In the rows, 128 means zero.
Known rows, with every step that occurs
lusa/tenokel/vutep: [173 127  76 150 148 155 206 135 121 109 132 153 136 122 146 128 116 130
  95 173]
bemipo/segi/tenokel: [ 78 157 127  96 140 114 129 109 118 124 135 152 110 138 113 136 164 141
 136 163]
bemipo/segi: [123 117 106  95 131  63 122 157 150  90 103 129 154  88 101 139 114 147
 175 153]
zipur/segi/tenokel/menen: [108 154 109 132 121 101 130  73 104 126 159 151  45  60 145 126 111 171
 116 177]
segi/tenokel: [100 153 143 145 130 162 148  79 123  83 147 150  96 147 138 142 167 139
 142 180]
tenokel/lusa: [151 128 109 193 151 131  88 124 170  79  83 134  93 100 168 137  72 136
 164 102]
segi/zipur/menen: [107  98 175 131 102 108 133  80 119 104 168 143  95  68 122 145 122 118
 147 180]
tenokel/lusa/bemipo/segi: [136 116  97 102 128  64  95 184 150 155  79 113 154  60  87 109 112 179
 156  94]
tenokel/segi/zipur/menen: [100 141 164 120  92  91 134  87 113 110 151 144 104  76 135 137  97 118
 136 177]
tenokel/segi/zipur: [130 210 171 125 113 105 131 116 140  93 109 124 163 206 150 130 130 112
 149 149]
lusa/tenokel/vutep/bemipo: [159 100 132 149 126 172 187 140 108  95 130 110 172 186 146  95 137 113
 130  88]
segi/tenokel/menen: [132 129 122 151 138 133 126  70 105 100 150 151  30  59 129 130 103 149
 133 174]
lusa/tenokel/vutep/bemipo/segi/zipur: [122 149 162  81 142 107 130 152 122 159 136 116 181 227 109 112 169 100
 131  89]
lusa/bemipo/vutep: [210  87 106 138 115 130 151 191 145 152 120  88 177  75 140 146 150 106
 114 185]
bemipo/lusa/tenokel: [137 135  71 141 160 161 126 130 143 112 183 145 135 128  79 178 100 107
  75 127]
tenokel/vutep/bemipo/segi: [133  96 125  87 125  91 144 173 124 122  90 111 182 144 122  98 132 131
 162  98]
lusa/tenokel/vutep/bemipo/segi/zipur/menen: [ 95 101 150  91 113  96 142 113  96 165 173 144 117  94 108 122 125 106
 109 130]
lusa/bemipo: [173 104 139 152  93 127 152 146 147  92 107  95 161  59  90 114 144 196
 171 144]

Rows
[111 157 116 179 157 156  88  98 148 116 104 152  64 135 167 139 103 130
 136 104] -> segi/tenokel/lusa
[130 138 179  85 131 102 126 153 131 148 114 108 181 222 120 108 170 105
 153 100] -> tenokel/vutep/bemipo/segi/zipur
[173 128  84 130 123 120 123 186 141 208 119  99 151  94 170 139 147 113
  84 150] -> zipur/segi/tenokel/lusa/bemipo/vutep
[ 85 183  98 161 142 124  90 102 148 141 112 151  80 135 186 134 113 153
 119 102] -> zipur/segi/tenokel/lusa
[141 103 160 144 118 180 179 125 101 106 114 110 152 201 165  86 163 120
 143 101] -> segi/tenokel/vutep/bemipo
[144 133 124 162 121 144 108 136 142 152  97 112 113  85 113 105 135 185
 141  90] -> segi/tenokel/lusa/bemipo
[133 125  88 139 154 176 124 135 133 114 186 129 152 163  79 160 111  95
  79  85] -> vutep/bemipo/lusa/tenokel
[166  77 133 135 133 182 113 161 136 135 107 106 158 175 127 132 116  97
 112  96] -> tenokel/vutep/bemipo/lusa
[130 112 125 113 124 171 111 153 123 173 120 112 158 191 140 130 138 108
  89  98] -> zipur/segi/tenokel/vutep/bemipo/lusa
[ 94 151 117 144 158 132  75 121 137 148  98 140  87 154 154 118 111 126
 136  63] -> vutep/bemipo/segi/tenokel/lusa
[ 73 145 143  94 130 127 126 113 107 127 134 133 130 176 114 117 172 133
 141 118] -> vutep/bemipo/segi/tenokel
[148  92 138 126 134 191 113 149 124 153 116 112 146 191 127 132 133  94
  99  97] -> segi/tenokel/vutep/bemipo/lusa
[100  99 165  92  99  77 120 112 114 155 157 133 113  46  89 127 130 136
 139 156] -> lusa/bemipo/segi/zipur/menen
[ 94 147 143 111 106 105 120  94 109 147 172 150 107  89 115 150  91 101
  90 154] -> bemipo/lusa/tenokel/segi/zipur/menen
